Each row comes from the steps of one path. Every step used is in the known rows, and no mark comes twice. Write the path behind each row, first mark first.
In the rows, 128 means zero.
Known rows
tukor/torum/rafo/fise/zatepa/kekivez: [ 65 185  64 164 179 109  92 127  91  64 133 113  63  93 160  81 134 155
  81  93 128  89 120  88  90 132 168 117 113 210 124 145 135 144]
tuzab/farefal/rafo/kekivez/zatepa: [142  58  67 193 161 181 112  77 143  63  92 126  81 124 139 112 135 152
 137 161 110 148 120 102  95 114 154  79  96 144 131 142 134 166]
farefal/rafo/fise/zatepa/kekivez: [ 65 159  20 177 147 114 157 135 101  56 107  85  74 139 169  91 107 148
 119 112 124 106 120  88 100 116 168 119  89 185 110 131 171 151]
kekivez/zatepa/farefal/rafo: [161  89  77 192 154 136  90  91 114  98  91  90 113 123 148 107 108 169
 146 146 139 124 119 111  90 123 154  93 115 144 160 139  99 156]
rafo/kekivez: [ 94 110 110 147 147 113 141 154 119  95  81 137 103 118 132 146 138 142
 121 128 115 137 132 107 104 116 144 121  93 148 132 144 130 157]
kekivez/rafo/farefal/tuzab: [ 91  88  91 150 157 134 119 137 139 212  68 130  89  97 150 130 117 139
 140 181 125 111 145  93 102 118 164  88 130 103 159 154  97 171]
tuzab/farefal/rafo/fise/zatepa/kekivez: [ 84 122  36 175 152 155 165 104 109  58 114 107  60 134 174  83 116 151
 131 122 123 108 119  82 103 122 154 106  78 181  89 131 180 166]
kekivez/zatepa: [132 119 119 139 154 103  76 125 122 108 103 101 112 123 136 119 142 162
 114 149 127 143 115 118 120 105 147  95 136 123 143 153  65 158]
vigar/zatepa/fise/rafo/farefal: [ 81 111 106  83 171 109 165 114 102 187 130 106 103  75 194 146 129 167
  99 105 119  78 137  71 153 109 167 110 109 169 125 143 121 169]
vigar/zatepa/farefal/rafo: [141  94 124 182 148 148 146 106  98 102  91 103 111 115 164 130 100 162
 137 143 147  93 111  94 114 137 163 123 106 156 159 132 146 177]
farefal/zatepa: [127 105 134 156 163 103 124 140 112  49 100 132 108 127 148 128 134 150
 125 134 141 121 111 101 138 128 157 140 126 144 142 150 118 148]
rafo/fise: [ 70  86 103 151 155  95 138 170 131 137 104 111 102 127 149 107 130 139
 110 125 123 136 130  97 100 117 159 100 117 155 118 139 150 186]
vigar/zatepa/kekivez: [ 84 168 143 108 136  98 170 143  59  90  95 130 106 124 158 149 128 135
 113 122 134  95 108  96 153 115 137 137 124 147 136 141  80 166]
torum/tukor: [116 133 117 143 133 111 140 149  99  54 116 123  99 108 144 143 133 142
 121 142 151 123 119 108 127 128 175 109 110 132 128 147 112 176]
farefal/zatepa/vigar: [100 129 135 149 183  87 133 155  91  67  90 150 104 115 148 116 122 158
 132 106 137 113 119 104 135 138 136 147 116 148 157 159  91 133]
tuzab/farefal/rafo: [125  57  99 191 151 203 157  85 129  84 120 131  92 119 148 125 128 150
 147 155 133 112 126 108 115 134 126 107 115 132 121 144 168 186]
vigar/zatepa/farefal: [143 120 168 126 147 104 128 133  92 146  82 116 119 103 162 139 118 164
 125 128 143 105 104  99 124 127 153 123 105 149 148 138 104 175]
fise/rafo: [131 107 119 161 150 133 135 148 122 124 129 104  99  91 157 135 142 157
 112 107 125  94 136 110 130 116 146 124 112 147 129 153 129 150]
tuzab/farefal/zatepa/fise/rafo: [121  54  94 112 187 144 149  98  91  49 139 143  78  84 179 114 150 160
 142 107 132  85 122  83 171 139 138 127 112 161 121 155 145 144]
zatepa/kekivez/rafo/farefal/tuzab: [ 64 124  75 129 150 117 153 140  93 190  64 146  81 109 157 139 110 121
 148 158 126  94 150  85 111 115 147 100 122 111 154 150  56 157]
kekivez/zatepa/farefal/tuzab: [160 100 117 137 144 105  62 126 109 133  52 103 108 111 141 113 103 170
 142 146 145 127 117 107 104 124 155  82 109 116 173 152  82 157]
rafo/kekivez/zatepa: [126 110 100 149 156 100  90 141 125  93  78 118 104 124 131 125 142 151
 116 138 109 158 119 110 100  99 160  96 109 140 143 148  84 150]
vigar/zatepa/fise/rafo: [ 91 109 114  89 162 112 148 125  78 104 136 104  98  78 178 132 143 165
 111 109 127  75 119  89 172 122 153 126 129 161 141 149 128 161]
tukor/torum: [ 99  92 151 154 158 151 125 107 121 140 115 152  89  99 142 133 144 155
  92 126 133 123 119 116 106 132 133 126 132 144 146 155 105 154]
tukor/torum/rafo/fise/zatepa/farefal: [121 141  94 183 190 119  53 122 123 115 117 101  75  73 162  71 123 185
  95 100 137  98 118  91  54 144 179 103 100 207 137 142 162 155]
kekivez/rafo/fise/zatepa/farefal: [117 120  72 160 179  93  81 164 127 154  88  97  79  90 169  69 130 174
 140 139 120 111 116  96  66 123 183 102  97 163 128 140 129 149]
kekivez/zatepa/farefal: [159 110 123 138 157  98  75 121 107 133  82 106 118 113 146 115 128 176
 133 130 136 133 113 116  95 117 144  96 109 137 149 146  61 153]
tuzab/farefal/rafo/fise: [ 92  30  73 204 160 180 164 106 147 110 118 120  81 129 156  92 122 136
 138 147 125 125 132  88  96 129 150  85 111 158 108 133 204 203]
torum/rafo/kekivez: [ 99 135  84 168 163 119 104 155 110  39 102 121 110 100 124 137 138 143
 123 131 124 107 137 104  98 128 156 111 114 164 143 147 141 165]
tukor/torum/rafo: [106 120 133 181 174 156  85 103 110  89 136 132  93  80 132 125 144 157
  94 126 142  95 127 110 103 145 142 115 156 161 158 156 119 167]
fise/rafo/farefal/tuzab: [122  88 105 151 146 137 142 137 143 200  91 105  89  86 166 147 107 146
 112 121 127  89 154  85 116 112 167  95  90 134 137 155 136 160]
fise/zatepa/kekivez: [ 96 206  95 111 139  98 133 141  74  55 104 109  95 123 158 130 131 166
 114 108 130 100 114 112 129 111 134 143  89 154 113 148  93 125]

Write each row's path
[150 149 111 129 139 117  80 138 112  98  57  95  95 101 157 117  98 189
 143 130 147 100 112 105 104 134 158 113  74 137 149 150 138 139] : fise/zatepa/farefal/tuzab
[129  90 134 142 136 126 116 134 100 132  51 124 104 110 143 134  98 156
 152 134 152 106 127 106 106 141 139 110  98 123 165 148 126 163] : zatepa/farefal/tuzab
[ 78  99  93 101 173  85 137 121  75  24 111 136 108 119 156 123 134 158
 139 125 143 113 115  93 163 138 143 138 136 155 146 149 119 144] : farefal/zatepa/fise
[ 95 116 123 171 182 149 101  98 130 163 128 138 100  78 147 136 133 153
  84 124 133 101 146  95  81 132 152 100 132 166 145 153 107 171] : tukor/torum/rafo/farefal
[118 106 111 154 161 125 153 138 145 204 122 107 102  89 170 146 128 158
 101 105 117  95 152  94 106 105 157 108  94 152 114 149 115 155] : fise/rafo/farefal
[ 92 118  41 199 155 127 121 138 149  77 112  68  84 124 162  84 111 167
 111 134 123 122 121  94  92 117 182 106 100 178 117 136 207 165] : farefal/rafo/fise/zatepa
[ 82 108  79  85 167  88  85 111  85  88 116 105 116 113 147 115 144 170
 127 138 129 137 118 112 141 115 134  94 145 132 145 152  68 158] : kekivez/zatepa/fise
[133  88  88 195 146 154 142 105 105  97  96 110 113 120 149 130 104 157
 154 129 147 106 128 110  91 141 139 120 100 151 149 135 146 163] : zatepa/farefal/rafo
[ 98 140 101 144 178  83  91 156 111 115  70 134 102 112 131 114 134 160
 120 117 105 150 125 113  94 110 141 103  97 146 157 157  50 134] : rafo/kekivez/zatepa/vigar
[ 60 133  79 127 163 108 167 138  88 188  94 145  93 111 160 140 133 122
 136 143 118 100 144  95 103 109 138 112 120 130 132 143  39 152] : zatepa/kekivez/rafo/farefal
[ 95 114 109 186 180 152  93 116 118  69 110 150  83  83 127 134 147 145
  95 124 122 112 132 101  87 139 155 114 125 174 157 152 133 155] : tukor/torum/rafo/kekivez
[ 64  95 109 196 185 132  94 129 129 114 132 122  82  91 141  91 138 139
  86 117 133 113 133  91  83 140 165  97 150 184 147 147 150 187] : tukor/torum/rafo/fise
[154 140  69 183 150 145 116 106 117  65  95  85 103 111 164 111 102 192
 142 126 142  99 114 112  85 134 155 130  77 164 137 138 162 136] : fise/zatepa/farefal/rafo
[ 86 141 103 128 164  82 179 126  85 108  86 152 103 139 168 150 114 132
 121 110 132 109 130  80 130 114 151 137  98 156 124 141  74 136] : rafo/farefal/zatepa/kekivez
[116  94 107 145 179 136 146 113  73  53 101 175  69 114 157 113 151 124
 165 153 132  97 110  92 148 133 135 133 137 128 133 151  63 139] : tuzab/farefal/zatepa/kekivez/rafo
[ 95 105 116 173 173 164  88  92 137 163  98 134  85  77 144 131 109 149
  96 141 143  91 148  87  93 140 163  88 132 150 166 157 125 176] : tukor/torum/rafo/farefal/tuzab
[ 66 147  43 195 173 113 126 155 133  91 103  85  82 112 165  71 104 177
 116 108 119 110 127  97  87 127 161 119  86 186 131 145 176 151] : farefal/rafo/fise/zatepa/vigar
[ 96  97 116 136 140 122 140 137 135 185  66 123 104 113 150 150 100 149
 122 146 132 118 147  94 108 118 154  93 101 119 143 149 121 178] : rafo/farefal/tuzab
[111 143 124 134 172  88  82 145 103 126  91 119 114 108 136 105 131 170
 120 124 123 133 121 122 108 114 126 109 123 133 157 162  34 149] : kekivez/zatepa/vigar
[ 75  83  12 144 169 121 118  87 101  38  96 108  94 123 145 113 128 153
 140 144 115 140 127 100 118 118 156  96 119 160 157 139 124 150] : farefal/rafo/kekivez/zatepa/fise
[130 140  74 170 171 105  54 140 116  34  99 101 109 106 121 117 143 149
 120 145 116 130 128 106  97 111 170  86 125 157 153 150  97 157] : torum/rafo/kekivez/zatepa
[ 61 182  67 125 148  70 140 166  89  84 100  99  83 129 166  97 123 150
 108  97 120 114 118  90 106 107 159 119  86 178 100 137 134 145] : rafo/fise/zatepa/kekivez
[ 78 132  39 116 186  86  62 122  79  18 110 106 106  96 131 112 147 159
 129 134 119 123 131  99 121 122 157  84 134 168 158 148  98 157] : torum/rafo/kekivez/zatepa/fise
[104 165  75 163 194  90  55 150  96  58  88 118 107  94 122 105 134 158
 127 120 112 120 134 109  92 121 148  95 117 164 168 159  63 147] : torum/rafo/kekivez/zatepa/vigar
[ 89 110  57 185 182 156 130 120 139  97 108 113  68 105 168  63 114 177
 131 117 118 110 123  92  89 131 144 103  78 178 109 145 189 167] : tuzab/farefal/rafo/fise/zatepa/vigar
[125 119  94 185 192 138  46 101 124  72 110 130  84  88 124 108 151 154
  88 133 115 133 120 104  85 123 168  87 139 171 167 155  90 149] : tukor/torum/rafo/kekivez/zatepa
[148 111 103 189 193 130  37  91 109  97  88 134  89  79 133 111 137 164
 107 120 128 125 121 101  58 135 166  92 113 183 175 148  81 141] : tukor/torum/rafo/kekivez/zatepa/farefal
[ 72  92  60 111 168 111 159 141  94  86 116 124  85  82 157 138 144 151
 126  96 109 100 142  95 134 121 146 121  90 170 132 148 146 137] : zatepa/fise/rafo/kekivez
